Each row comes from the steps of one path. Every step used is in the known rows, and no mark comes twice. Write the path behind each row, first mark first.
Known rows
ninubi > rogil > zupuf: -1.106; -1.332; -2.781; -3.292; -0.737; 1.276; 0.931; 5.530; -0.639; 1.396; 3.429; 0.583; -0.101; 1.938; 1.083; 1.152; 2.455; -1.032; 1.429; 0.999; 6.053; 1.962; 1.215; 0.017; -0.300; 0.631; 2.032
fega > vure > zupuf > raru: -1.125; -1.041; -4.121; -2.989; 1.491; 0.401; 0.668; 2.229; -0.190; -2.499; 2.160; 0.259; 1.502; 3.053; 0.534; -1.468; 5.158; 3.747; 0.916; 1.374; 5.597; -2.049; -0.398; 1.401; 1.543; -0.310; -1.719
raru > rogil > fega > vure > zupuf > nuvofi: -0.687; -1.461; -4.066; -0.184; 3.709; 0.359; -1.037; 3.575; -0.514; -3.316; 3.065; 0.211; 0.429; 3.751; 0.410; -0.411; 2.466; 0.245; -1.096; 3.435; 5.667; -1.960; 0.337; 2.369; 0.679; -0.453; -2.558
vure > zupuf: -1.137; -1.631; -3.457; -3.801; -0.489; 1.283; -0.472; 0.392; -1.104; -1.851; 3.234; 0.390; 1.205; 1.532; 1.312; 0.010; 5.072; 1.256; 1.743; 1.712; 5.320; 1.005; -0.849; 2.784; 0.538; 0.683; -0.785
fega > vure > raru > rogil: -0.286; -1.608; -3.068; -3.600; 1.985; 0.938; 1.056; 0.190; 0.000; -2.122; 2.054; -0.401; -0.748; 2.930; 0.252; -0.090; 2.260; 1.532; -1.256; 1.773; 6.462; -1.882; -0.144; 0.212; 1.281; -0.053; 0.379
vure > zupuf > raru: -1.104; -1.685; -4.279; -3.438; -0.096; 0.620; 0.221; 2.480; -1.005; -2.327; 2.577; 0.620; 2.182; 1.685; 0.723; -0.826; 5.137; 1.636; 1.606; 1.796; 5.968; -1.152; -1.477; 2.813; 1.371; -0.315; -2.438
ninubi > rogil > fega: -0.403; -0.305; -3.252; -2.535; 0.763; 1.288; -0.287; 5.308; -0.028; 1.224; 3.482; 0.683; 0.088; 1.240; 2.241; 1.504; 2.457; -1.988; 0.730; 0.516; 4.211; 0.044; 1.858; -0.179; -0.036; 0.212; 0.834
zupuf > nuvofi > fega > vure > rogil > ninubi: -0.915; -2.422; -3.473; -2.221; 2.969; 0.021; -1.248; 1.620; -0.274; -1.425; 2.265; 0.546; 0.412; 2.654; -0.128; -2.800; 6.081; -1.278; -2.923; 3.499; 4.796; -1.000; -0.716; -0.004; 0.275; -1.573; 0.760
ninubi > rogil: 0.001; -1.604; -1.705; -3.911; 0.179; 1.125; 0.780; 3.396; -0.316; 1.211; 2.261; 0.448; -0.018; 1.842; 0.610; 1.401; 2.575; -0.902; 0.384; 0.770; 4.239; 0.939; 0.471; -0.125; 0.554; 1.309; 0.911
fega > vure > raru > rogil > zupuf: -1.232; -1.304; -3.987; -3.103; 1.300; 0.968; 1.055; 2.174; -0.229; -1.931; 3.014; -0.226; -0.722; 2.907; 0.796; -0.259; 2.200; 1.604; -0.358; 1.978; 7.939; -1.042; 0.645; 0.306; 0.601; -0.390; 1.240
nuvofi > fega > vure > rogil: -0.522; -0.552; -4.283; -2.688; 2.339; 0.550; 0.039; 1.284; 0.111; -0.391; 2.511; -0.217; -1.075; 2.349; 1.954; -1.530; 5.747; 1.374; -2.343; 1.381; 4.751; -0.770; -0.833; -0.445; 0.356; -0.891; 2.204
zupuf > fega > raru: -1.658; -1.172; -3.422; -1.479; 1.523; 0.780; 0.855; 3.091; 0.433; -2.454; 0.888; 0.998; -0.483; 2.110; 2.615; -0.438; 2.026; 1.450; 0.766; 1.730; 3.762; -2.637; -0.332; 2.551; 0.268; -0.382; -2.362
fega > raru: -1.566; -0.692; -3.833; -3.331; 1.508; 1.276; -0.143; 1.603; 0.390; -1.541; 1.773; 0.614; -0.186; 1.920; 2.224; 0.525; 1.215; 2.966; 0.651; 0.914; 4.540; -0.478; 0.691; 1.151; 0.370; 0.092; -0.642
vure > raru: -0.846; -1.696; -3.369; -4.778; -1.181; 1.561; 0.254; -1.066; -0.549; -1.129; 2.725; 0.456; 0.535; 0.567; 1.679; 0.116; 3.763; 0.168; 0.553; 1.604; 6.279; -0.285; -0.913; 0.707; 0.867; -0.155; 0.522
vure > zupuf > fega > raru: -2.405; -1.728; -4.829; -1.659; 0.682; 0.586; 0.419; 2.361; -0.605; -3.136; 2.463; 0.812; 0.947; 1.891; 2.506; -1.170; 3.344; 2.081; 1.498; 2.441; 5.124; -2.693; -1.322; 4.110; 0.287; 0.611; -2.581
raru > rogil > zupuf > nuvofi > fega: -0.926; -2.951; -3.111; -0.012; 2.069; 0.700; 0.203; 3.439; -0.920; -1.857; 2.373; 0.548; -0.371; 2.849; 0.400; -0.711; 2.619; -1.806; -2.240; 3.189; 7.257; 0.378; -1.394; 2.250; -0.090; -1.239; -1.870
zupuf > nuvofi > fega > raru: -1.385; -2.725; -3.955; -0.567; 2.030; 0.659; -0.424; 0.779; 0.316; -2.015; 1.446; 1.198; 0.181; 2.089; 1.381; -1.518; 2.891; 0.924; -2.547; 2.202; 4.779; -1.637; -2.049; 1.162; 0.144; -0.681; -2.492
nuvofi > fega > raru > rogil > ninubi: -1.481; -1.894; -4.714; -1.887; 3.309; 0.877; -0.604; 3.275; -0.135; -2.289; 2.709; -0.267; -0.835; 1.569; 2.392; -0.937; 1.102; -0.436; -2.836; 1.088; 6.173; -1.608; 0.511; 1.111; 0.186; -1.510; 0.202
zupuf > raru > rogil > ninubi: -0.089; -2.100; -2.525; -3.130; 2.865; 0.380; -0.129; 4.775; -0.723; -2.576; 1.240; 0.025; 1.215; 2.024; -0.229; -0.033; 2.721; -1.641; -0.179; 2.101; 6.137; -1.099; 0.902; 1.923; 1.758; -2.290; -1.556
fega > vure > zupuf > raru > rogil: -0.517; -1.583; -3.942; -2.376; 2.870; 0.050; 0.867; 3.182; -0.429; -3.200; 1.728; -0.285; 1.015; 3.794; -0.249; -1.016; 3.418; 3.159; -0.030; 1.885; 6.390; -2.644; -0.468; 2.016; 1.826; -0.183; -2.001
nuvofi > fega: -0.419; -1.490; -3.162; -2.459; 0.616; 1.386; -0.231; 1.139; -0.333; -0.705; 2.233; 0.429; -0.583; 1.125; 2.938; -0.618; 4.737; -0.145; -1.233; 0.050; 4.617; 0.506; -1.290; 0.550; 0.144; -0.811; -0.538

Which path is each row?
0.001; -0.549; -3.211; -1.480; 2.943; 1.120; -0.935; 4.023; -0.417; -1.856; 2.674; 0.144; -0.702; 2.221; 2.332; 1.247; 1.638; -1.531; -0.551; 1.648; 5.010; 0.023; 1.462; 1.918; 0.526; -1.091; -1.283 : raru > rogil > fega
-0.569; 0.310; -3.325; -2.348; 2.140; 0.987; 0.077; 5.633; 0.409; 1.046; 3.364; 0.338; -0.367; 2.374; 2.230; 1.025; 2.417; -0.195; 0.233; 0.216; 4.013; -1.031; 2.679; -1.352; 0.186; 0.166; 1.494 : ninubi > rogil > fega > vure
-1.344; -1.295; -2.827; -1.509; 0.691; 0.576; 1.954; 6.850; -0.012; 0.562; 2.532; 0.685; -0.784; 2.972; 1.261; -0.057; 2.998; -0.436; 1.069; 1.106; 5.221; -1.018; 1.257; 0.205; -0.248; 0.287; 0.800 : ninubi > rogil > zupuf > fega > vure
-1.690; -2.652; -4.244; -1.568; -0.132; 0.620; 1.421; 3.800; -0.215; 0.681; 3.687; 0.755; 0.272; 2.377; 0.264; -1.442; 3.543; -1.190; -2.007; 2.230; 7.695; -1.636; -1.029; -1.128; -0.237; 0.186; 1.009 : ninubi > rogil > zupuf > nuvofi > fega > vure > raru
-0.751; -2.914; -3.508; -1.530; 0.964; 0.640; 0.117; -0.969; 0.104; -1.661; 1.843; 0.829; 0.057; 2.241; 0.622; -2.321; 4.921; 0.525; -2.860; 2.456; 5.838; -2.391; -2.508; -0.300; 0.605; -0.779; -1.494 : zupuf > nuvofi > fega > vure > raru
-2.750; -0.930; -4.531; -0.898; 0.796; 0.973; 0.828; 5.723; 0.042; -1.970; 2.363; 1.261; -0.343; 2.093; 3.135; -0.461; 2.248; 1.383; 1.849; 1.816; 5.778; -1.064; 0.769; 2.453; -0.630; -0.950; -1.054 : rogil > zupuf > fega > raru
-1.082; -2.471; -3.339; -2.067; 1.421; 0.580; 0.829; 1.620; -0.267; -2.541; 2.578; 0.348; 0.024; 3.447; -0.788; -0.877; 2.432; 0.892; -1.549; 3.534; 7.825; -1.556; -0.533; 0.616; 0.678; -0.506; -0.677 : fega > vure > raru > rogil > zupuf > nuvofi
-1.245; 0.553; -4.821; -2.515; 1.127; 1.363; -0.805; 2.398; 0.385; -1.350; 3.715; 0.427; -0.006; 1.510; 3.373; -0.171; 4.073; 1.241; 0.383; 0.908; 5.311; -2.042; 1.565; -0.708; 0.344; -1.268; 0.818 : rogil > fega > vure > raru
-1.266; -3.350; -3.708; -0.755; 3.583; 0.301; -0.919; 2.070; -0.249; -2.975; 1.771; 0.576; 0.202; 2.500; 0.335; -1.763; 1.652; -1.573; -3.473; 3.116; 5.967; -2.068; -0.782; 1.710; 0.351; -1.339; -2.051 : zupuf > nuvofi > fega > raru > rogil > ninubi
-0.489; -1.130; -1.984; -1.670; 1.880; 0.622; 1.020; 2.755; 0.376; -1.981; 0.696; 0.710; -0.891; 2.948; 1.960; -0.817; 4.018; 1.386; 0.907; 1.252; 3.357; -1.973; 0.244; 1.361; 0.635; -0.493; -1.839 : zupuf > fega > vure
-1.309; 0.072; -4.176; -3.536; 1.851; 0.643; 0.093; 3.377; -0.048; -0.588; 3.235; 0.200; -0.608; 3.147; 0.926; -0.451; 4.768; 1.936; 0.555; 2.427; 5.639; 0.932; 1.396; -0.061; -0.065; -0.602; 3.212 : fega > vure > rogil > zupuf
-1.102; -1.367; -5.072; -1.700; 1.503; 0.494; 0.596; 2.341; -0.215; -2.146; 2.637; 0.090; 0.768; 2.354; 2.038; -2.580; 5.977; 2.807; -1.317; 0.480; 6.000; -2.789; -1.498; 0.844; 1.052; -1.095; -1.408 : nuvofi > fega > vure > zupuf > raru
-1.540; -0.755; -4.680; -0.832; 1.982; 0.631; -1.603; 2.943; -0.226; -2.515; 3.692; 0.892; 1.097; 2.945; 1.830; -0.913; 4.682; 1.646; 0.612; 2.508; 4.721; -1.545; 0.697; 1.424; 0.250; -0.488; -1.823 : rogil > fega > vure > zupuf > nuvofi
-0.956; -1.390; -2.902; -0.630; 2.850; 0.562; 1.388; 5.548; -0.333; -2.556; 1.738; 0.181; -1.305; 3.724; 1.199; 0.041; 2.071; 0.254; 0.112; 2.247; 6.075; -0.927; 0.637; 2.417; 0.210; -0.842; -1.287 : raru > rogil > zupuf > fega > vure
-0.462; -0.995; -3.412; -2.316; 1.808; 1.107; 0.227; 1.048; 0.342; -0.950; 2.079; 0.092; -1.349; 2.342; 2.821; -1.205; 4.555; 2.043; -1.575; -0.222; 4.374; -0.641; -0.382; -0.602; 0.456; -0.878; 0.147 : nuvofi > fega > vure
-0.334; -2.905; -2.635; -1.167; 0.889; 0.809; -0.460; 0.227; -0.332; -1.440; 1.538; 1.184; 0.274; 1.960; 0.914; -1.326; 4.720; -0.848; -2.120; 2.321; 4.652; 0.027; -2.504; 1.070; 0.266; -0.822; -2.723 : zupuf > nuvofi > fega
-0.585; -2.188; -3.837; -2.630; 1.369; 0.346; 0.460; 3.161; -1.318; -3.054; 2.011; -0.012; 1.784; 2.561; -0.404; -0.600; 3.681; 0.623; 0.387; 2.649; 6.878; -1.736; -1.383; 3.729; 1.682; -0.229; -3.073 : vure > zupuf > raru > rogil
-1.101; -1.284; -3.594; -2.803; -0.040; 0.791; 1.427; 6.925; -0.449; 1.081; 2.911; 0.807; 1.036; 1.945; 0.582; 0.492; 2.981; -0.745; 1.139; 1.084; 6.709; 0.023; 0.749; 0.148; 0.466; -0.424; 0.364 : ninubi > rogil > zupuf > raru
-0.056; -0.439; -3.760; -0.991; 3.127; 0.516; -0.179; 5.916; -0.294; -2.248; 1.844; 0.368; 0.681; 2.045; 1.509; 0.387; 2.356; -0.688; -0.209; 1.818; 5.794; -2.187; 0.812; 1.981; 1.326; -2.264; -2.889 : zupuf > raru > rogil > fega
-1.191; -2.788; -3.304; -1.163; -0.036; 0.769; 0.708; 5.009; -0.597; 1.095; 3.213; 1.070; 0.294; 2.232; 0.329; -0.590; 3.297; -2.389; -1.245; 2.112; 6.397; 0.510; -0.931; 0.084; -0.619; -0.007; 0.149 : ninubi > rogil > zupuf > nuvofi > fega
-0.786; -1.170; -3.156; -5.657; 1.516; 0.686; -1.604; 2.376; -0.958; -0.719; 3.134; 0.113; 0.881; 1.184; 0.576; -0.121; 5.663; -2.092; 0.446; 3.133; 4.855; 1.832; 1.376; 0.918; 0.421; -1.049; 3.492 : vure > rogil > ninubi
-0.711; -3.609; -3.194; -1.840; 2.591; 0.264; -0.414; 1.076; -0.412; -2.835; 2.316; 0.187; 0.160; 2.570; -0.383; -2.498; 3.947; -1.942; -3.840; 3.278; 7.018; -2.797; -1.354; 0.207; 0.770; -1.480; -0.809 : zupuf > nuvofi > fega > vure > raru > rogil > ninubi
-1.340; -1.697; -3.730; -3.360; 3.497; 0.817; -0.722; 3.316; -0.109; -2.704; 2.207; -0.148; -0.249; 2.344; 0.966; 0.517; 0.021; 0.071; -0.645; 2.068; 5.830; -0.872; 1.968; 1.769; 0.654; -0.763; 0.432 : fega > raru > rogil > ninubi
-1.416; -0.430; -4.089; -3.834; 0.400; 1.009; -0.427; 3.625; -0.875; -0.183; 3.426; 0.485; 0.142; 1.784; 1.181; 0.186; 5.116; -0.310; 1.098; 3.040; 6.316; 2.317; 0.402; 1.225; -0.246; -0.652; 2.948 : vure > rogil > zupuf
-0.373; -0.169; -3.258; -4.152; 2.330; 0.547; -0.050; 1.359; 0.165; -0.719; 1.987; -0.071; -0.461; 3.098; 0.367; -0.242; 4.864; 2.207; -0.260; 2.244; 4.122; 0.072; 0.605; -0.306; 0.692; -0.240; 2.367 : fega > vure > rogil
-1.121; -1.209; -3.980; -1.361; 1.832; 0.380; -0.327; 4.971; -0.250; -0.159; 3.800; 0.745; 1.080; 3.149; 0.732; -0.215; 3.452; -0.448; -0.279; 2.314; 4.823; -1.862; 0.722; 0.345; 0.233; 0.924; -0.595 : ninubi > rogil > fega > vure > zupuf > nuvofi
-0.867; 0.901; -3.773; -1.766; 2.352; 1.268; -1.081; 3.897; 0.564; -1.026; 3.136; 0.579; -0.528; 2.262; 3.464; 0.436; 3.580; 1.694; 0.727; 0.451; 3.779; -0.466; 2.520; -0.439; 0.285; -1.381; 0.039 : rogil > fega > vure
-1.434; -2.263; -3.622; -1.982; -0.186; 0.886; 1.312; 3.565; -1.073; -2.359; 2.649; 0.372; -0.179; 1.565; 1.264; -0.340; 2.383; -1.759; -0.104; 3.144; 8.223; -1.740; -1.062; 2.683; 0.338; -0.790; -0.704 : vure > raru > rogil > zupuf > fega
-1.270; -3.270; -4.042; -1.396; 0.054; 0.661; -0.769; -0.388; -1.168; -2.485; 2.857; 0.898; 1.483; 2.067; 0.741; -2.002; 5.521; -0.009; -1.144; 2.978; 5.689; -0.615; -3.179; 2.748; 0.314; 0.075; -2.826 : vure > zupuf > nuvofi > fega
-1.242; -1.053; -3.618; -3.593; 1.065; 0.877; -0.001; 0.893; -0.314; -2.040; 2.994; 0.086; 0.449; 2.987; 1.198; -0.592; 4.670; 3.650; 1.013; 1.230; 4.864; -0.062; 0.139; 1.320; 0.808; 0.553; 0.052 : fega > vure > zupuf
-0.935; -1.225; -3.638; -2.549; 3.050; 1.003; 0.268; 2.079; 0.194; -2.490; 1.412; 0.021; -0.884; 2.916; 1.319; 1.024; -0.706; 1.975; -0.913; 1.617; 5.336; -1.221; 0.426; 2.114; 0.721; 0.062; -0.963 : fega > raru > rogil
-1.784; -1.173; -3.199; -1.462; -0.346; 1.091; 0.686; 5.139; -0.628; -1.454; 2.242; 1.286; -0.261; 1.835; 2.704; -0.195; 4.120; -0.500; 2.272; 1.946; 5.497; 0.633; 0.219; 2.537; -0.475; -1.185; -1.281 : rogil > zupuf > fega
-1.057; -1.435; -4.595; -1.077; 3.042; 0.926; 0.345; 2.540; 0.074; -2.010; 2.009; -0.102; -1.260; 2.256; 2.359; -0.500; 0.900; 1.051; -3.083; 0.810; 5.846; -2.018; -0.922; 1.582; 0.280; -0.650; -0.696 : nuvofi > fega > raru > rogil
-2.260; -1.218; -4.248; -1.558; -0.145; 0.990; 1.319; 4.055; -0.141; -1.911; 2.837; 0.861; -0.253; 2.264; 2.446; -1.250; 4.412; 0.770; 1.444; 2.016; 6.789; -1.838; 0.119; 1.242; -0.033; -1.057; -0.016 : rogil > zupuf > fega > vure > raru
-0.872; -1.849; -2.546; -0.716; 1.454; 0.801; 1.021; 5.749; -0.943; -2.250; 1.875; 0.413; -0.803; 2.780; 1.321; 0.175; 2.032; -1.493; 0.594; 2.617; 6.350; -0.040; 0.043; 3.384; 0.155; -0.915; -1.929 : raru > rogil > zupuf > fega
-0.808; 0.795; -4.559; -3.003; 1.727; 0.944; -1.676; 3.527; -0.429; -0.409; 3.508; 0.526; 0.171; 1.250; 2.434; 0.326; 4.897; -1.209; 0.357; 2.658; 4.401; 0.489; 1.104; 1.099; -0.024; -1.199; 1.879 : vure > rogil > fega
